Known rows, with every way that one mark hangs from another
sabo[potazu[pato vabeb]]: [ 11.8  22.8 -23.6  -3.1  14.1 -18.9 -20.5  30.1   2.0  -2.6  -7.4  18.0
 -17.5 -12.7  -3.1  -9.2   5.7  28.6  -4.5  -2.6]
pato[potazu[vabeb]]: [ 11.3  32.6 -16.8   0.3 -22.6   0.7 -20.0  15.9  19.8 -16.6  -2.9   2.4
 -25.7 -19.0  18.9 -14.2 -26.8  27.0 -10.9  -9.2]
pato[potazu]: [ 16.9  31.1 -25.5  -3.7 -39.7   7.2 -20.4  -3.0  23.4 -10.0  -0.6   4.8
  -5.5 -13.5   8.7 -18.0 -28.8  22.7  12.5  -0.2]
potazu[nagop[luso] vabeb]: [ 19.9  11.5 -13.5   9.9  46.3   7.9 -14.9  35.5  31.0 -10.7  -7.7  -1.1
 -34.7 -19.0  15.7 -10.0 -16.7  38.3  -4.1  -0.2]
sabo[pato[potazu[nagop]]]: [ 12.3  14.1 -21.3  -8.7 -43.2  21.4 -23.1 -21.1   5.3 -21.3   0.2  -8.6
 -20.2  -4.7   8.1 -19.2  -6.0  23.6  26.9  -1.9]
natib[labadem luso potazu[nagop]]: [  6.7  35.8 -13.9  17.3  10.5  -6.3 -17.2   5.9  23.3 -12.2  14.5   6.4
 -22.0   3.1   4.6 -26.5   8.8  37.9  26.4  18.9]
natib[luso[subi] potazu]: [ 11.8  30.6  -6.2   8.6  -1.5 -18.4 -19.5  -7.4  33.0 -18.5   9.5   9.4
  -8.8 -11.5   9.0 -15.9  -2.8  29.8 -11.2  17.4]
natib[luso]: [ 28.5  22.9 -22.7   2.8 -17.6  -1.0 -19.4   2.1   7.0 -19.4  -0.4  12.1
  -4.6  -5.5   7.5 -17.0  -4.4  41.9  14.8  10.3]
sabo[pato]: [ 28.8  12.3 -23.1  -9.8 -40.9   6.3 -20.6  -4.8   3.3  -3.3  -4.4   3.2
   2.4   2.4  -1.6  -7.7  -3.2  41.8   2.3   3.7]
luso[subi[potazu[nagop vabeb]]]: [ 16.3  10.8  -3.5   3.2   7.2 -35.8 -22.1  -6.0  30.5 -28.5 -16.7  -4.7
 -29.5 -19.4 -10.3 -12.3 -17.3  12.5 -36.7  -0.6]
nagop[luso[subi[potazu]]]: [ 36.1   7.0 -11.9   0.9   1.7 -23.2 -18.4  -0.4  72.1  -2.4  -0.9   0.4
  -2.3 -29.0  -7.3 -10.4 -37.7  24.3 -39.8  15.3]
natib[labadem]: [ 22.7  31.5 -28.1   4.1 -13.1 -12.5 -16.1  23.2  23.7   1.1   1.5  13.5
 -10.6  -1.9  -9.8 -18.9 -17.2  40.7   5.9   3.1]
potazu[nagop[luso[subi]] pato vabeb]: [  3.3   0.2  -5.2   9.2  70.1  -4.4 -13.9  49.6  38.3 -27.5 -10.1   7.4
 -56.8 -19.8   2.2  -7.2 -14.0  17.9 -18.3  -2.9]
natib[potazu[nagop]]: [ 10.2  28.6 -15.2   7.7   6.8   0.7 -19.1  -7.8  18.7   1.6  -4.0   0.8
  -2.8  -1.2   1.1 -13.8  -2.7  21.6  18.2  15.0]
natib[labadem luso potazu[pato vabeb]]: [ -1.6  35.7  -8.2  16.7  22.9 -12.4 -15.0  52.1  22.3 -15.0  11.1  16.8
 -38.0   2.6   9.9 -12.7   7.8  39.3 -11.8  12.4]
pato[potazu[nagop]]: [ 10.3  24.8 -23.5  -0.5 -21.2  12.6 -21.2 -10.5  16.8 -18.3  -4.3  -1.2
 -20.2 -12.6   4.7 -22.8 -21.3  15.4  33.3  -1.9]
potazu[nagop[luso] pato vabeb]: [ 10.8   3.9 -13.3   9.3  58.9  12.6 -13.2  53.2  25.8 -15.2 -11.3   7.3
 -45.7 -12.3   9.4  -5.3 -12.0  26.5   1.4   0.7]
potazu[pato]: [ 17.0  16.4 -25.4  -2.5  -4.9   0.6 -16.6  25.8   4.6  -7.8 -12.7  16.9
  -7.9   1.5 -10.9  -7.0 -11.8  21.8   9.7   5.8]
sabo[pato potazu[nagop[luso] vabeb]]: [ 24.3   4.4 -17.6  -2.9  25.6   2.0 -21.2  11.3  19.4   0.5   4.8  -4.8
 -26.2 -19.3  16.0 -12.4  13.1  48.5   1.9  -1.6]
nagop[luso potazu]: [ 27.1  19.7 -29.2   9.2  29.2  -7.1 -14.9   8.7  68.5   9.8   7.4   2.5
   4.9 -23.9  15.9 -16.6 -34.0  40.2  15.0  21.1]
subi[potazu[nagop pato]]: [ 21.1   5.0 -19.0  -1.0  -9.6  -8.4 -20.5  -1.1  14.8 -14.3 -19.2   4.3
  -7.0   0.4 -22.5  -9.9 -10.3   5.1  10.3  14.8]
nagop[luso]: [ 34.0  15.5 -23.7   3.3   8.0   8.8 -14.8  22.4  43.4   6.9  -0.2   7.3
  -3.6 -16.7   8.5 -10.0 -26.1  41.4   1.6   9.7]
natib[labadem luso[subi] potazu[pato]]: [ -3.4  30.9  -8.5  13.9  16.2 -22.8 -15.5  28.0  40.3 -19.9  15.5  19.8
 -31.7   0.9  -7.0 -18.7   1.6  26.4  -8.2  18.0]
subi[potazu[nagop[luso] pato vabeb]]: [ 22.7  -2.4  -9.0   6.6  36.7  -3.6 -16.3  35.3  41.4 -12.9 -14.3  -1.2
 -31.2 -15.0   1.3  -4.1 -17.5  17.7 -20.3  10.0]

Rows
[  3.0  20.2 -11.6  10.9  19.8   7.5 -18.1   7.9   7.5 -21.2  -0.5  11.0
 -20.4   5.8   3.2 -14.3  14.9  18.3  29.4  22.3] => natib[luso potazu[nagop pato]]
[  2.9  27.4 -14.7   3.1  -4.8   5.7 -20.8   8.9  12.3 -25.6  -7.0  -3.6
 -39.7 -16.4  16.7 -18.3 -18.1  18.9   9.1 -10.6] => pato[potazu[nagop vabeb]]
[  3.7  10.5 -13.2  12.5  69.8 -26.8 -13.0  44.6  70.5 -15.2   1.3   8.1
 -37.3 -29.7  15.0  -9.1 -31.3  24.7 -24.3  10.2] => nagop[luso[subi] potazu[pato vabeb]]
[ 12.1   7.8 -19.9   4.0  58.3  -2.7 -17.5  41.4  25.5  -3.3  -3.9   9.6
 -36.8 -19.4   5.3 -12.0   3.7  29.0   9.9   0.7] => sabo[potazu[nagop[luso] pato vabeb]]
[ 27.2  -0.5 -11.8   0.4  12.0 -19.2 -16.8  19.3  64.4  -8.9  -5.5   7.9
 -11.9 -20.3 -16.5  -6.2 -31.3  13.1 -34.7  16.3] => nagop[luso[subi[potazu[pato]]]]
[ 37.0   4.0 -17.1   3.9   6.9  -2.0 -18.8  -3.0  49.8  -0.1  -6.8  -6.3
  -3.5 -17.2  -1.1 -13.0 -25.3  24.2   0.3  17.5] => subi[potazu[nagop[luso]]]
[ 20.5  25.3  -4.7   9.3  -5.7 -45.7 -19.5  16.2  42.7 -32.4   6.3   6.0
 -34.3 -17.2  -4.9 -20.5 -14.3  36.1 -50.2   5.8] => natib[labadem luso[subi[potazu[vabeb]]]]
[ 13.4   7.5  -9.8   0.1   3.8  26.5 -19.2  15.6  32.8 -19.5   5.3 -13.5
 -44.4 -20.6  31.1 -12.7 -14.5  36.2   0.2  -7.1] => sabo[pato[potazu[nagop[luso] vabeb]]]
[  3.0  11.8 -15.1   4.1  32.7   0.0 -16.7  38.7  -4.4 -24.7 -19.8   9.6
 -39.7  -0.5  -2.6  -7.3  -1.3  18.0   5.7  -3.5] => potazu[nagop pato vabeb]
[ 20.5   1.1  -3.1   3.9  30.2 -25.1 -15.8  37.6  62.8 -15.4  -8.9   4.9
 -29.9 -26.0  -3.0  -1.4 -31.3  18.4 -58.2   8.0] => nagop[luso[subi[potazu[pato vabeb]]]]
[ 13.1   9.1  -5.5   9.9  58.7  -8.4 -15.1  30.3  45.4 -22.3  -6.1   0.4
 -47.4 -27.5  10.9 -11.9 -20.3  30.1 -22.8  -6.1] => potazu[nagop[luso[subi]] vabeb]
[  1.8  14.6  -4.5  15.1  61.2  10.2 -13.2  48.6  41.7  -2.2  -2.8   3.4
 -36.8  -9.4  16.1  -3.1  -6.1  22.9  -5.5  12.2] => natib[potazu[nagop[luso] pato vabeb]]
[ -3.4  36.2 -11.0  13.4  19.6 -15.9 -14.0  55.1  28.3   2.2   3.4  14.6
 -30.4   2.6  -1.0  -7.2  -5.0  29.0 -20.4   7.5] => natib[labadem potazu[pato vabeb]]
[ -1.5  38.0  -9.2  16.9  25.7 -14.6 -15.9  27.4  26.5  -1.4   2.9   2.0
 -33.5  -2.4   5.2 -16.2  -2.5  32.9  -5.9   3.6] => natib[labadem potazu[nagop vabeb]]
[  7.1   3.6  -3.4   2.2  20.8 -31.3 -20.1  14.1  24.0 -33.6 -20.7   2.1
 -39.7 -11.6 -17.7  -7.9 -11.9   0.4 -34.0   2.5] => luso[subi[potazu[nagop pato vabeb]]]
[  3.9  15.9  -4.9   7.4  35.1   1.1 -17.0  24.4  53.9 -29.6   2.3  -5.2
 -57.1 -35.5  23.2 -18.1 -32.5  19.6 -16.4  -9.8] => pato[potazu[nagop[luso[subi]] vabeb]]
[ 18.3  17.1 -20.7   4.8   6.8  24.2 -17.4   7.2  45.3 -10.6   4.0  -3.7
 -25.8 -22.4  19.3 -21.2 -30.4  24.1  27.9   2.9] => pato[potazu[nagop[luso]]]
[ -3.6  25.2   2.6  11.1  29.9 -20.3 -17.3  29.0  25.0 -30.0   2.5  14.6
 -38.1  -9.1  12.0  -7.1   5.3  23.1 -31.7  11.2] => natib[luso[subi] potazu[pato vabeb]]
[ 22.9  10.6 -27.6 -11.1 -18.3  -2.5 -25.5 -24.4  -5.3  -1.7  -0.3   0.2
  -1.6  -2.1  -7.2 -19.1  20.8  35.9  32.0   1.8] => sabo[pato potazu[nagop]]
[ 16.4  13.2 -19.5  -7.6  -2.0  -8.9 -25.2  -5.4  -9.2  -7.4  -3.2  -2.4
 -21.8  -7.8   3.8 -14.9  23.8  40.1   7.4  -7.4] => sabo[pato potazu[nagop vabeb]]
[ 23.7  14.4 -11.1   3.0  -3.9 -18.3 -21.9  -1.5  17.1 -16.4 -17.9  -5.6
 -16.3 -11.7  -5.2 -10.7 -14.2  19.7 -18.2   3.3] => subi[potazu[nagop vabeb]]
[-11.3  30.2  -8.7  16.1  39.2 -10.7 -14.7  48.0  22.5  -7.0  -0.5   9.3
 -43.9   6.1  -3.2 -12.0   4.8  22.1  -3.2   6.5] => natib[labadem potazu[nagop pato vabeb]]
[  6.8  16.1 -12.2  -4.9 -24.9  14.9 -22.6   0.8   2.8 -27.8  -3.1 -10.4
 -40.3  -7.4  19.3 -14.4  -5.0  27.5   4.3 -10.9] => sabo[pato[potazu[nagop vabeb]]]
[ 13.6  21.0 -14.4  -7.8 -43.8  10.0 -22.3   7.4   9.8 -18.4   0.6  -5.2
 -26.7 -11.3  22.3 -10.3 -13.0  35.2 -14.1 -11.2] => sabo[pato[potazu[vabeb]]]
[  9.0  -0.9 -14.2   5.8  51.9   1.5 -13.9  32.1  42.6 -22.8  -7.2   9.9
 -38.5 -14.5  -9.1 -11.7 -15.3  14.7   3.4   6.0] => potazu[nagop[luso[subi]] pato]
[ 18.3   1.9 -21.3   5.2  40.9  18.5 -13.6  36.9  30.3  -9.7  -7.6   9.6
 -26.8  -6.2  -0.7  -9.6 -13.5  22.7  26.3   9.5] => potazu[nagop[luso] pato]
[ 11.5  18.6 -13.0   8.4  22.9  17.8 -16.8  27.5  42.3 -16.9   1.0  -6.0
 -44.4 -27.8  28.2 -16.8 -29.0  27.2   4.0  -5.9] => pato[potazu[nagop[luso] vabeb]]
[  2.7  34.6 -19.5   9.5   2.7  -9.6 -14.7  35.1  31.2   9.8   6.4  16.8
 -12.1   8.0 -11.2 -11.5  -5.6  25.8   2.3  16.0] => natib[labadem potazu[pato]]
[ 29.9   8.8  -4.2   4.7  16.3 -29.3 -17.7  18.0  66.9  -9.5  -3.8  -2.3
 -20.4 -31.9   4.5  -5.7 -35.4  28.6 -65.0   5.3] => nagop[luso[subi[potazu[vabeb]]]]
[ 10.9  14.3 -30.5  -3.8  12.9  -6.9 -21.5   5.4  -1.1  -3.6  -8.8  14.9
 -12.0  -4.6 -17.8 -17.7  12.3  15.7  37.0   5.8] => sabo[potazu[nagop pato]]
[ 21.4  17.1  -5.5  -0.3 -10.3 -40.1 -21.4   0.6  34.9 -18.9 -12.2   0.2
 -14.0 -22.9  -7.7  -7.8 -25.3  19.4 -56.8   1.6] => luso[subi[potazu[vabeb]]]
[ 23.5  18.7 -21.2 -10.4 -20.4 -14.9 -24.3   1.0  -2.3   1.0   1.0   3.3
  -7.4 -10.2   7.4 -10.3  14.6  48.0 -12.9  -6.0] => sabo[pato potazu[vabeb]]
